Each row comes from the steps of one walk. Every step used is in the known rows, and no mark comes twice. Write the walk behind each row, first mark first.
Known rows:
tolar > binu: [-25  10   3   6 -15  -1   2  23 -30 -21   2  31  23   9  10 -17   3  18
  -7 -36 -17  -5]
zumesoz > kolun: [-11 -12   0 -16  -7 -12  16  18  -3  -1 -15  24  -3  15  -6  -1  26  30
  -3 -20  -1  -9]
gagi > kolun: [-16 -14  14 -13 -11 -20   4   4 -17 -14   9  10  28  17 -12  -1  -5  24
  -3 -17  -5 -10]
gagi > kolun > zumesoz: [-28  -6  14 -10  -6 -38  10   5 -23 -17   7   5  14  -5   9  -2   9  14
 -17 -21   3 -14]
tolar > binu > kolun > gagi: [-40  15  -3 -14 -25 -11  -8  14 -31  -4 -39  42  25  21  -4   7  16  12
  -6 -17  -3   5]
bizu > zumesoz > gagi > kolun > binu: [-30   7  -3 -16 -17 -28  10   4 -11  -5 -54   7  -2  -2  16  19  -1  22
 -22 -16  14 -15]
varezis > surozep > tolar: [-27  -4  29  -9 -16 -13   3  30 -29 -17   9  18  39  -5 -11  -6   1  27
  19 -60 -21 -10]
varezis > surozep > kolun > gagi > zumesoz > bizu: [-29   9  22  -3 -29 -17  -2  17 -25  -2 -18  18   6  18  -6   2  12  29
  10 -28  27  -5]
varezis > surozep > tolar > binu > kolun > zumesoz: [-37   6  23  -9 -24 -32  -3  22 -42  -9  -2  13  22 -20  15  -8   7  15
  -7 -41  -7  -8]
gagi > zumesoz: [-10  -5   6   5   1 -13   5   5 -25 -14  17  17  22  14  -9 -12  -6  22
 -14 -35   3  -3]
bizu > zumesoz > kolun > binu > tolar: [-15   1  -6 -19 -13 -30  19   4  -9  22 -44  15  -8   0   9  17  11  26
 -21  -2   6 -18]
bizu > zumesoz: [  0   1  10  -3  -1 -22  15   8  -7 -23 -14  19  11 -15   7  -2   7  13
 -18 -29 -15  -7]
binu > kolun: [-12  -8   5 -14  -9 -22   4   8 -16   4  -1  28  26  16 -15   3  11  23
  -4 -18 -14   7]
bizu > zumesoz > kolun: [  5 -10   4 -16  -4 -20  21   9   5  -7 -31  14 -16  -9   4   1  22  23
 -19 -15   0 -14]
varezis > surozep > kolun > zumesoz: [-33   7  33   0 -19 -40   2  30 -23 -24  12  17  19 -20  18 -10  13  21
   5 -48  13 -15]
bizu > zumesoz > gagi > kolun: [ -3  -7   5 -19  -4 -26   7   6  -5 -10 -33   2   3   2  -5   5  -2  24
 -16 -13   8 -12]
binu > kolun > zumesoz > gagi: [-24   7  -5 -16   0 -33   9  19 -16   9 -28  24  -2   3   5   4  30  19
 -17 -22   9   5]
varezis > surozep > tolar > binu > kolun > gagi: [-47  13  13 -19 -35 -12 -14  23 -41  -6 -35  32  36  10  -8   6   8  17
  11 -37  -7  -2]
surozep > tolar: [ -9  -6  17  -3  -3 -13  10  26 -30 -11   6  27  35  -8 -14  -6   9  23
   2 -55 -24  -5]

Which walk is each row?
[-25   1  -1 -11 -11 -20  -5  -4 -30   0 -20  27  23  25 -18   8   5  16
 -14 -19  15   5]
binu > kolun > gagi > zumesoz
[-23   6  10  -3 -20 -31   4  19 -27  14 -10  31  27   5   0   9   0  29
  -1 -25  10 -12]
surozep > kolun > binu > tolar
[ -7  -2   6   3  -6 -10  14   6 -21   4   4  13   0  18  -5  -6  12  27
 -12 -20   2   1]
gagi > zumesoz > bizu
[-28   9  31  -1 -23 -35  11  30 -18  -5  -1  13  -3 -12  19  -3  29  26
   6 -32  11  -9]
varezis > surozep > kolun > zumesoz > bizu
[-25  10   1  -3 -12  -8  10   6 -24   4 -25  23   1  25  -7   6  22  21
  -9 -19  11   3]
kolun > gagi > zumesoz > bizu
[-33   3  -6 -23 -14 -10  10  18  -9  -3 -47  37   1  23  -8  12  37  20
   0 -18   8  -6]
zumesoz > kolun > gagi
[-20   2   8 -11 -10 -35  18   9 -18  16 -15  16  -9   1   9   7  37  18
 -16  -8  -4   5]
binu > kolun > zumesoz > bizu
[-32  -3   2 -16 -18 -30   5  -1 -27  16 -12  11  27  21  -4  16 -10  27
  -7  -6   2 -15]
gagi > kolun > binu > tolar
[ -4 -16   0  -9  -2 -12  12   6 -13   0  -5  13  -6  17 -10  -7  11  31
 -15 -21  16 -11]
gagi > zumesoz > kolun
[-31   0  -9  -6 -16 -16  15   5 -18   4 -28  16 -10  11  11   9  11  28
 -22 -24  20 -15]
gagi > zumesoz > kolun > binu
[-33   7  23  -2 -24 -20 -12  17 -30 -19  -7  23  29  12  -9  -2  -4  23
   8 -43  31  -9]
varezis > surozep > kolun > gagi > zumesoz
[-20   3  -5 -21 -12 -35   9   0 -16  18 -45   5   5   8   3  21  -9  26
 -19   0  13 -16]
bizu > zumesoz > gagi > kolun > binu > tolar
[-21   4   0 -12 -15 -17   5  -1 -25  17 -30  22   1  28 -15  12  21  22
 -11  -7  13   9]
binu > kolun > gagi > zumesoz > bizu
[-23   0   8 -11  -5 -40  10   8 -22  -1  -2  21  13  -6   7   2  23  12
 -19 -22  -5   1]
binu > kolun > zumesoz
[-19   5  -3 -23 -12 -17  14  11  -2  -8 -62  27 -10   2   0  15  34  14
 -14 -13   9 -11]
bizu > zumesoz > kolun > gagi
[-18  -9   2 -19  -7 -17   3  13 -12  -4 -16  12  14  24 -13   2   2  30
  -2 -17   7  -6]
zumesoz > gagi > kolun
[-24   9   9  -2  -6 -26  23  16 -18   0  -8  18  -9  -4  18   0  39  17
 -14 -22  -6  -1]
kolun > zumesoz > bizu
[-29  13  -4  -7   4 -24  14  27 -15  -6 -22  25  -3  -1  13  -3  31  17
 -15 -36   7  -2]
kolun > zumesoz > gagi
